Each row was made from one path, in order. Every step used is in the known rows, and no mark comes twice. Write each row's path.
Known rows
katog/rusom/mavuzil/mulif/fuze: [ 0.05 -0.07  0.27  0.18 -0.17  0.67 -0.38 -0.02 -0.10  0.31  0.04  0.29
  0.04 -0.18  0.09 -0.17  0.20 -0.26  0.16  0.04]
dirir/fuze/mulif: [ 0.08 -0.05 -0.21  0.31  0.06 -0.04 -0.29  0.13 -0.11  0.16 -0.06 -0.02
 -0.17 -0.40  0.02  0.06 -0.14  0.03 -0.14 -0.01]
rusom/katog/mulif/fuze/dirir: [-0.18 -0.09  0.06  0.24 -0.41  0.14  0.00  0.11 -0.23 -0.06  0.02  0.14
 -0.23  0.21 -0.10 -0.12 -0.05 -0.09  0.16 -0.15]
fuze/dirir: [-0.18 -0.02  0.00  0.28 -0.09  0.04 -0.02  0.07 -0.06  0.16 -0.09  0.06
  0.10 -0.10 -0.02  0.07 -0.19 -0.01  0.02 -0.03]
katog/mulif: [-0.11 -0.02  0.14 -0.02 -0.06  0.09 -0.04  0.02 -0.02 -0.07  0.05  0.08
 -0.32  0.27 -0.13 -0.05  0.13 -0.05  0.00 -0.07]
dirir/fuze/mulif/katog/rusom: [ 0.06 -0.06 -0.15  0.36 -0.06  0.01 -0.31  0.11 -0.19 -0.14 -0.01 -0.01
 -0.20 -0.37  0.02  0.01 -0.01 -0.07 -0.13 -0.03]
gube/mulif/katog: [ 0.01 -0.07 -0.02  0.10 -0.17 -0.09 -0.05 -0.06  0.07 -0.36  0.05  0.01
  0.39  0.01 -0.06 -0.03  0.34 -0.26  0.02 -0.10]
mulif/fuze/dirir: [-0.10 -0.01  0.05  0.41 -0.17  0.46 -0.38  0.24 -0.12  0.39  0.00  0.05
  0.03  0.08  0.01  0.00  0.01  0.11  0.15 -0.11]
katog/rusom/mavuzil: [ 0.02 -0.07  0.23  0.15 -0.05  0.49 -0.21 -0.06 -0.04  0.03  0.04  0.25
 -0.09  0.01  0.09 -0.04  0.11 -0.21  0.10  0.05]
mulif/katog: [ 0.03  0.00  0.00  0.11 -0.18 -0.17  0.00 -0.01 -0.14 -0.53  0.05 -0.07
  0.01  0.04  0.01 -0.07  0.18 -0.14  0.01 -0.05]
katog/mulif/mavuzil: [-0.13 -0.02  0.00  0.15 -0.11  0.19 -0.23  0.07  0.01  0.12  0.11  0.05
 -0.34  0.30 -0.07 -0.09  0.27 -0.15 -0.23 -0.02]
mavuzil/mulif: [ 0.05 -0.01  0.05 -0.08 -0.18  0.07 -0.08 -0.06 -0.05  0.32 -0.02  0.08
  0.28 -0.50 -0.03 -0.22  0.09 -0.18  0.03  0.03]
dirir/fuze: [ 0.01 -0.05 -0.25  0.18  0.09 -0.07 -0.31  0.13 -0.16 -0.05 -0.02 -0.12
 -0.22 -0.01  0.08  0.05 -0.01 -0.02 -0.14  0.00]
rusom/mavuzil: [ 0.18 -0.07  0.06  0.25  0.07  0.11 -0.19  0.02 -0.04  0.13 -0.04  0.16
  0.02 -0.05  0.20 -0.01 -0.04 -0.17  0.11  0.04]
mavuzil/mulif/katog: [ 0.07 -0.01  0.03  0.00 -0.31 -0.06 -0.10 -0.07 -0.16 -0.04  0.02  0.03
  0.29 -0.48 -0.02 -0.27  0.22 -0.28  0.04  0.00]
mavuzil/mulif/fuze: [ 0.07 -0.01  0.07  0.06 -0.25  0.38 -0.34  0.07 -0.11  0.52  0.03  0.08
  0.25 -0.40 -0.01 -0.25  0.19 -0.09  0.13 -0.03]
lela/mulif/katog/rusom/mavuzil: [ 0.12  0.09 -0.03  0.17 -0.32  0.20 -0.27 -0.03 -0.02 -0.52 -0.07  0.13
 -0.05 -0.50 -0.08 -0.05  0.33 -0.50  0.07 -0.05]
dirir/fuze/mulif/mavuzil: [ 0.07 -0.05 -0.31  0.42  0.02  0.03 -0.42  0.18 -0.11  0.27 -0.02 -0.04
 -0.19 -0.39  0.06  0.04 -0.05 -0.04 -0.30  0.03]
gube/mulif: [-0.02 -0.06 -0.01  0.03 -0.03  0.04 -0.04 -0.05  0.17  0.01  0.01  0.05
  0.38  0.00 -0.06  0.01  0.21 -0.16  0.01 -0.07]
mavuzil/rusom/katog/mulif: [-0.04 -0.04  0.05  0.01 -0.51  0.35  0.01 -0.11 -0.11  0.15  0.01  0.13
 -0.15 -0.10 -0.06 -0.24  0.01 -0.32  0.09 -0.30]
gube/mulif/mavuzil/rusom: [-0.02 -0.06 -0.13  0.18 -0.23  0.33 -0.29 -0.06  0.19  0.32  0.07  0.05
  0.38 -0.10  0.01 -0.11  0.36 -0.37 -0.19 -0.13]

Write each row's path
[-0.10 -0.05  0.08  0.19 -0.57  0.52 -0.11 -0.03 -0.14  0.29  0.00  0.15
 -0.13 -0.07 -0.05 -0.23 -0.01 -0.29  0.14 -0.34]
mavuzil/rusom/katog/mulif/fuze/dirir
[ 0.10 -0.05 -0.21  0.37 -0.04 -0.13 -0.29  0.13 -0.19 -0.11 -0.03 -0.05
 -0.16 -0.39  0.03  0.03 -0.06 -0.03 -0.13 -0.03]
dirir/fuze/mulif/katog
[ 0.09  0.12 -0.26  0.17 -0.36  0.39 -0.41  0.00  0.14  0.17 -0.07  0.05
 -0.01 -0.62 -0.06 -0.11  0.31 -0.50 -0.20 -0.11]
lela/mulif/mavuzil/rusom
[ 0.17 -0.08  0.11  0.38 -0.13  0.38 -0.43  0.09 -0.13  0.55 -0.05  0.23
  0.22 -0.36  0.18 -0.16  0.02 -0.24  0.21  0.01]
rusom/mavuzil/mulif/fuze/dirir
[ 0.11 -0.01 -0.06  0.34 -0.25  0.34 -0.21  0.01  0.08  0.61  0.00  0.13
  0.05 -0.64 -0.03 -0.12 -0.04 -0.13 -0.20 -0.07]
fuze/mulif/mavuzil/rusom
[ 0.13 -0.09 -0.13  0.44 -0.04  0.05 -0.38  0.12 -0.21 -0.09 -0.02  0.05
 -0.20 -0.38  0.09  0.01 -0.03 -0.13 -0.08 -0.01]
dirir/fuze/mulif/katog/rusom/mavuzil
[ 0.09 -0.05 -0.30  0.42 -0.08  0.17 -0.45  0.14 -0.10  0.39 -0.02 -0.02
 -0.17 -0.45  0.06 -0.02 -0.03 -0.11 -0.28 -0.05]
dirir/fuze/mulif/mavuzil/rusom
[ 0.15 -0.04  0.17  0.35 -0.21  0.16 -0.07 -0.02 -0.05 -0.08  0.01  0.21
  0.02 -0.52 -0.04 -0.06 -0.03 -0.13  0.06 -0.02]
fuze/mulif/katog/rusom/mavuzil
[-0.15 -0.08 -0.06  0.16 -0.38 -0.02  0.05  0.02 -0.16 -0.15  0.06  0.10
 -0.26  0.18 -0.07 -0.14  0.05 -0.21 -0.08 -0.06]
rusom/katog/mulif/mavuzil
[ 0.02  0.11 -0.10  0.28 -0.27  0.41 -0.43  0.17  0.03  0.11 -0.12  0.08
  0.01 -0.48 -0.13  0.01  0.15 -0.21  0.12 -0.11]
lela/mulif/fuze/dirir
[ 0.06 -0.07 -0.32  0.42 -0.18  0.12 -0.38  0.13 -0.17  0.30 -0.02  0.00
 -0.18 -0.47  0.07 -0.05 -0.08 -0.15 -0.26 -0.07]
dirir/fuze/mulif/mavuzil/rusom/katog
[ 0.08 -0.02  0.16  0.25 -0.23  0.12 -0.01 -0.03 -0.05 -0.12  0.01  0.16
  0.01 -0.51 -0.11 -0.06 -0.01 -0.08  0.03 -0.04]
fuze/mulif/katog/rusom
[-0.04 -0.02  0.12  0.10 -0.25  0.12 -0.05 -0.06 -0.15 -0.58  0.10  0.02
 -0.06  0.07 -0.02 -0.09  0.28 -0.22  0.03 -0.04]
mulif/katog/rusom
[ 0.07  0.12 -0.29  0.17 -0.23  0.18 -0.36  0.05  0.12  0.02 -0.07  0.02
 -0.02 -0.52 -0.08 -0.03  0.29 -0.39 -0.21  0.01]
lela/mulif/mavuzil
[ 0.03 -0.02  0.13 -0.02 -0.35  0.14 -0.13 -0.10 -0.17 -0.07  0.05  0.10
  0.24 -0.45 -0.04 -0.28  0.28 -0.33  0.05  0.00]
mavuzil/mulif/katog/rusom
[-0.04 -0.05  0.07  0.09 -0.53  0.51 -0.11 -0.05 -0.12  0.25  0.03  0.14
 -0.17 -0.04 -0.05 -0.25  0.06 -0.29  0.14 -0.33]
mavuzil/rusom/katog/mulif/fuze
[ 0.01 -0.04 -0.01  0.03 -0.48  0.32  0.04 -0.13 -0.09  0.18 -0.01  0.09
  0.00 -0.23  0.01 -0.22 -0.04 -0.30  0.09 -0.27]
mavuzil/rusom/katog
[ 0.24 -0.08  0.08  0.26 -0.14  0.07 -0.25 -0.03 -0.15  0.13 -0.02  0.18
  0.22 -0.38  0.17 -0.19  0.11 -0.36  0.14  0.04]
rusom/mavuzil/mulif/katog
